Every row comes from one small tree of marks. The marks that hang from a mark follow it in brackets, in alphabetical order. Every link used is in the known rows. Which tree was each row made from?
Known rows:
U{D Q{N{G Y}}}: -.02; .07; .02; -.18; -.22; .01; .02; -.05; .09; -.11; .05; -.12; .00; .18; -.02; .28; -.09; .01; .03; -.06; -.06; -.24; .02; -.02; .10; .08; -.01
K{U{A D Q{N{G}}}}: -.07; -.03; .01; -.05; -.11; -.11; .11; -.16; -.40; -.16; -.13; .16; -.14; .22; -.05; .26; .10; .42; -.14; -.20; .09; -.09; -.07; .08; .03; -.02; -.05
Y{N U{D}}: .02; .01; -.23; .24; .27; .05; .05; .00; .24; .18; -.03; -.05; -.07; -.05; .15; -.26; -.06; -.26; .08; .23; -.03; .33; .07; -.05; .03; -.13; .03
Z{N U{A D Q}}: -.06; .05; -.03; .15; .14; -.05; .24; -.08; -.06; -.09; -.06; -.16; -.11; .07; .04; .09; .12; .56; .03; -.05; .22; .08; .04; .03; -.06; -.10; .05
G{N{Y} U{Q}}: .03; .08; .02; -.14; -.15; .03; -.09; .09; -.15; .09; .11; -.04; -.07; -.17; -.06; .12; -.14; -.10; .00; .06; .01; -.19; -.12; -.04; -.05; .19; .02
D{U{Q}}: .03; .01; -.03; .12; .16; .08; -.01; .05; .39; .15; -.02; .29; .04; -.36; .03; -.53; .21; -.36; -.02; .15; -.23; .24; -.04; -.07; -.06; -.10; -.02
Y{U{A}}: .00; -.02; .01; .12; .19; -.05; -.02; -.03; .18; .18; .02; .24; -.03; -.12; .05; -.38; .10; -.18; .09; .15; -.04; .28; -.11; -.11; -.02; -.07; .01
Y{N{G} U{A}}: .07; .08; .09; .04; -.12; -.09; -.13; -.03; -.22; .12; .05; .12; .02; .10; .01; -.07; -.21; .03; .19; .01; .06; .09; -.03; .00; .01; .00; -.01
Y{N{G} U{A D Q}}: -.01; -.09; .06; .08; -.05; -.14; .07; -.11; -.23; -.02; -.05; -.10; -.08; .38; -.03; .20; -.13; .32; .16; -.02; .13; .00; .01; .07; -.03; -.06; .07
U{A D Q}: -.14; .00; -.10; .10; .32; -.02; .27; -.11; .19; -.04; -.13; .22; -.11; .11; .02; -.29; .35; -.13; .04; .01; .00; .16; -.02; .01; .00; -.06; .09
K{U{A Q}}: -.08; .04; -.02; -.03; .16; -.09; .03; -.16; -.10; .05; -.13; .50; -.23; -.11; -.03; -.22; .30; .01; -.09; -.03; .03; .09; -.16; -.01; -.06; -.01; .00
Z{N{Y{U{A}}}}: .07; .13; .07; .01; -.06; -.04; -.07; -.07; -.06; .14; .10; -.04; -.07; .00; .00; .14; -.12; .21; .14; .12; .03; .02; -.05; -.07; -.08; -.02; .04
Q{U{A}}: -.03; .05; .00; .11; .28; -.03; .01; -.01; .08; .04; -.01; .28; .08; -.20; .05; -.37; .19; -.12; -.01; .09; -.01; .17; -.04; -.06; -.03; -.06; .04
Y{U}: .01; .02; -.08; .12; .22; .06; -.08; .04; .48; .23; .06; .19; -.02; -.31; .12; -.51; .02; -.41; .04; .21; -.13; .35; -.06; -.19; .02; -.06; -.02
S{N{G{U{A Q}} Y}}: .01; -.03; .16; -.20; -.34; .04; -.13; .03; -.22; -.07; .12; -.23; -.18; .16; -.16; .18; -.02; .29; .03; -.11; .06; -.52; -.09; -.02; -.09; .11; .03
A{N{G U Y}}: .12; .11; .13; -.21; -.26; .12; -.29; .18; .12; .02; .13; -.22; .31; -.18; .00; .23; -.33; -.40; -.02; -.06; -.12; -.14; .12; .01; .08; .16; -.11
U{Q}: -.06; .14; -.11; .00; .19; .05; .04; -.02; .36; .08; -.02; .44; -.07; -.22; .06; -.57; .20; -.36; .05; .06; -.06; .20; -.06; -.09; .04; .04; .02
Y{N U{A D Q}}: -.01; -.11; -.11; .17; .17; -.13; .15; -.15; -.17; .05; -.09; .04; -.17; .28; .01; -.01; .03; .29; .15; .10; .14; .16; -.02; .07; -.05; -.11; .12
D{U{A Q{N}}}: .08; -.04; .00; .08; -.05; -.09; .06; -.04; -.24; .03; -.01; .39; .05; -.10; -.05; -.27; .18; .24; .03; .01; -.05; .14; -.10; .07; -.04; -.08; -.03
N{G U{A D Q}}: -.08; -.14; .11; .01; .07; -.01; .03; .03; .16; -.13; -.09; -.23; .14; .21; -.02; .16; .04; .10; -.09; -.12; -.02; .01; .13; .07; .04; .00; .01
S{N{G U{Q} Y}}: .07; -.02; .02; -.26; -.25; .17; -.27; .11; .23; -.04; .10; -.35; .05; .02; -.05; .14; -.09; .06; -.06; -.04; -.10; -.37; .08; .01; .04; .08; -.02
A{N{G{U{Q}}}}: .02; .08; .13; -.06; -.26; .03; -.07; .14; -.18; -.04; .09; .11; .04; -.17; -.04; -.11; -.22; -.08; .01; -.17; .09; -.08; -.02; -.05; -.01; .16; -.08
Q{N{U}}: .07; .03; -.18; .02; .06; .08; -.12; .14; .18; .09; .05; .12; .19; -.31; .12; -.33; -.05; -.11; -.12; .02; -.06; .28; .10; .00; .16; .04; -.10
K{U}: -.05; .15; -.14; .04; .26; .09; -.07; -.01; .31; .18; -.08; .43; -.13; -.44; .12; -.47; .21; -.51; -.17; .10; -.14; .27; -.07; -.12; .02; -.03; -.07

Write each row's tree:
.04; .07; .10; -.03; -.13; -.10; -.08; .01; -.33; -.10; .06; .20; .19; -.03; .00; -.04; -.08; .30; .00; -.11; .08; -.03; -.03; .00; .06; .02; -.05 -> Q{N{G} U{A}}
-.07; -.01; -.13; .12; .07; .27; .02; .20; .31; -.03; .02; -.36; -.09; -.11; .09; -.27; .06; -.22; -.13; -.02; -.07; -.08; .11; -.09; .02; -.06; -.04 -> S{N{G{U{D}}}}
.03; -.01; .19; -.24; -.20; .06; -.29; .09; .36; .02; .09; -.23; .17; -.05; -.04; .25; -.19; -.17; -.07; -.03; -.15; -.20; .08; -.05; .05; .15; -.02 -> N{G U{Q} Y}
.01; -.01; -.12; .03; .12; .03; .01; .00; .15; -.03; .06; -.17; .08; -.10; .08; .14; -.02; -.02; -.09; .16; -.07; -.06; .05; -.06; .05; -.05; .03 -> Q{N{Y} U{D}}
.00; -.03; -.06; .01; .00; .06; -.05; .08; .11; -.05; -.07; -.26; .13; .13; .05; .14; -.17; .02; -.05; -.06; .01; .04; .23; .11; .09; .03; .00 -> Y{N{G U{D Q}}}
-.02; -.07; .02; .01; -.01; -.05; .01; .00; -.19; -.11; -.10; -.23; .11; .31; -.01; .26; -.10; .26; .00; -.13; .10; -.01; .18; .18; .04; .02; .04 -> Y{N{G U{A D Q}}}
.05; -.10; .14; -.06; -.21; -.08; -.05; -.06; -.09; -.01; .09; -.31; .03; .28; -.04; .45; -.19; .19; .06; .02; -.03; -.16; -.03; -.04; .04; -.02; -.01 -> Q{N{G Y{U{A D}}}}
-.06; .03; .05; -.04; -.07; -.07; .13; -.12; -.41; -.16; -.15; .17; -.10; .15; -.06; .25; .08; .10; -.07; -.21; .11; -.09; -.06; .11; -.05; -.02; -.05 -> K{U{A{N{G}} D Q}}
-.01; -.06; .16; -.05; -.24; -.02; -.02; .06; -.19; -.07; .09; -.35; .02; .17; -.06; .45; -.16; .14; -.05; -.11; .01; -.27; .03; -.02; .03; .09; -.03 -> Q{N{G{U{A D}} Y}}
.01; -.15; -.19; .00; .08; .12; .02; -.06; .36; .04; .04; -.36; -.26; .11; .00; .03; .10; .07; .02; .23; -.07; -.17; -.05; -.08; -.05; -.14; .09 -> S{N{Y{U{D Q}}}}
.02; .01; .08; -.20; -.32; .15; -.20; .11; .07; -.01; .15; -.28; -.15; -.04; -.08; .06; -.09; .05; -.02; -.04; -.03; -.46; -.04; -.10; -.05; .11; .00 -> S{N{G{U{Q}} Y}}
.14; .05; .30; -.14; -.37; -.06; -.11; -.01; -.31; -.03; .07; .04; .15; .02; -.17; .29; -.11; -.06; .14; -.07; -.10; -.28; -.08; .08; -.12; .04; -.04 -> D{U{A{N{G Y}} Q}}
-.07; -.01; -.15; .11; .14; .07; .17; .11; -.06; -.01; -.04; -.09; -.10; -.11; .04; -.09; .03; -.10; -.09; .03; .05; .09; -.01; .00; -.01; .04; .03 -> G{N U{D Q}}
.11; .01; -.04; -.06; -.12; -.01; -.17; .00; .15; .20; .17; .03; -.01; -.16; .04; -.03; -.18; -.09; .06; .19; -.09; .05; -.10; -.14; .05; .03; -.04 -> Q{N{Y{U}}}
-.01; .06; -.05; -.03; .09; -.01; .08; -.11; -.21; .00; -.09; .07; -.13; -.01; -.02; .29; .14; -.26; -.08; .02; -.01; -.08; -.05; .06; -.06; -.04; -.01 -> K{U{A{N{Y}} D}}
-.05; -.06; .03; -.03; -.02; -.04; .12; .00; -.33; -.03; .01; -.25; -.13; .16; -.10; .40; .01; .11; -.02; .01; .08; -.23; -.07; .07; -.08; .09; .09 -> G{N{Y} U{A D Q}}
-.02; .04; .06; .09; .06; -.02; .11; .03; -.23; -.18; -.04; -.05; .20; .05; .01; .11; -.03; -.03; .01; -.09; .08; -.01; .07; .05; -.01; -.07; -.01 -> Q{U{A{N{G}} D}}
.09; .02; .03; .09; .00; -.05; .08; -.01; -.25; .02; -.03; .39; .07; -.16; -.07; -.29; .14; -.07; .10; .00; -.02; .14; -.08; .10; -.12; -.08; -.03 -> D{U{A{N} Q}}
-.04; -.04; .11; -.20; -.25; -.13; .01; -.18; -.39; -.14; -.06; -.04; -.15; .29; -.11; .62; .01; .39; -.12; -.14; .03; -.35; -.08; .07; .00; .04; -.02 -> K{U{A D Q{N{G Y}}}}
-.10; -.04; -.08; .21; .43; .00; .16; -.02; .20; -.04; -.09; .03; .06; -.06; .09; -.22; .26; -.12; -.07; .12; -.03; .18; .04; -.04; -.02; -.14; .08 -> Q{U{A D}}
.01; .15; -.05; -.03; .02; -.07; .15; -.08; -.29; -.03; -.03; .53; -.02; -.02; -.04; -.34; .15; -.07; .16; -.09; .13; .12; -.11; .08; -.02; .06; .01 -> U{A{N} Q}
-.03; -.12; -.06; .08; .05; -.13; .19; -.08; -.15; -.08; -.02; -.05; -.07; .09; .01; .05; .14; .50; .01; -.04; .19; .04; -.05; .04; .04; -.07; .01 -> Z{U{A D Q{N}}}
.06; .04; -.15; .00; .08; .03; -.11; .06; .05; .09; -.03; .13; .06; -.13; .06; -.23; -.08; -.02; .01; .03; .04; .19; .12; .08; .06; .07; .01 -> Y{N{U{Q}}}
-.07; -.09; .02; .01; .10; .10; -.02; .10; .45; -.08; -.06; -.28; .15; .02; .06; .04; -.02; -.14; -.15; -.05; -.11; .08; .18; .00; .08; .00; -.02 -> N{G U{D Q}}
-.07; -.10; -.11; .16; .38; .07; .09; .07; .35; .02; -.10; -.13; .12; -.04; .09; -.16; .20; -.26; -.13; .05; -.09; .28; .15; .04; .06; -.08; .02 -> N{U{A D}}
.05; -.05; .13; -.10; -.24; .00; -.04; -.02; .06; -.04; .09; -.31; .02; .17; -.06; .45; -.28; -.06; .10; .03; -.02; -.21; -.01; -.04; -.03; .02; .00 -> A{N{G Y{U{D Q}}}}
.06; -.01; .18; -.06; -.26; -.14; -.03; -.06; -.35; -.03; .06; .19; .03; .13; -.09; .05; -.19; .21; .19; -.12; .15; -.02; -.13; .02; -.05; .04; -.03 -> Y{U{A{N{G}} Q}}
.00; -.07; -.17; .07; .17; .09; .10; .09; .16; -.07; -.07; -.09; .13; -.09; .06; -.06; .01; -.13; -.09; -.02; .02; .20; .15; .09; .04; -.01; -.02 -> A{N{U{D Q}}}
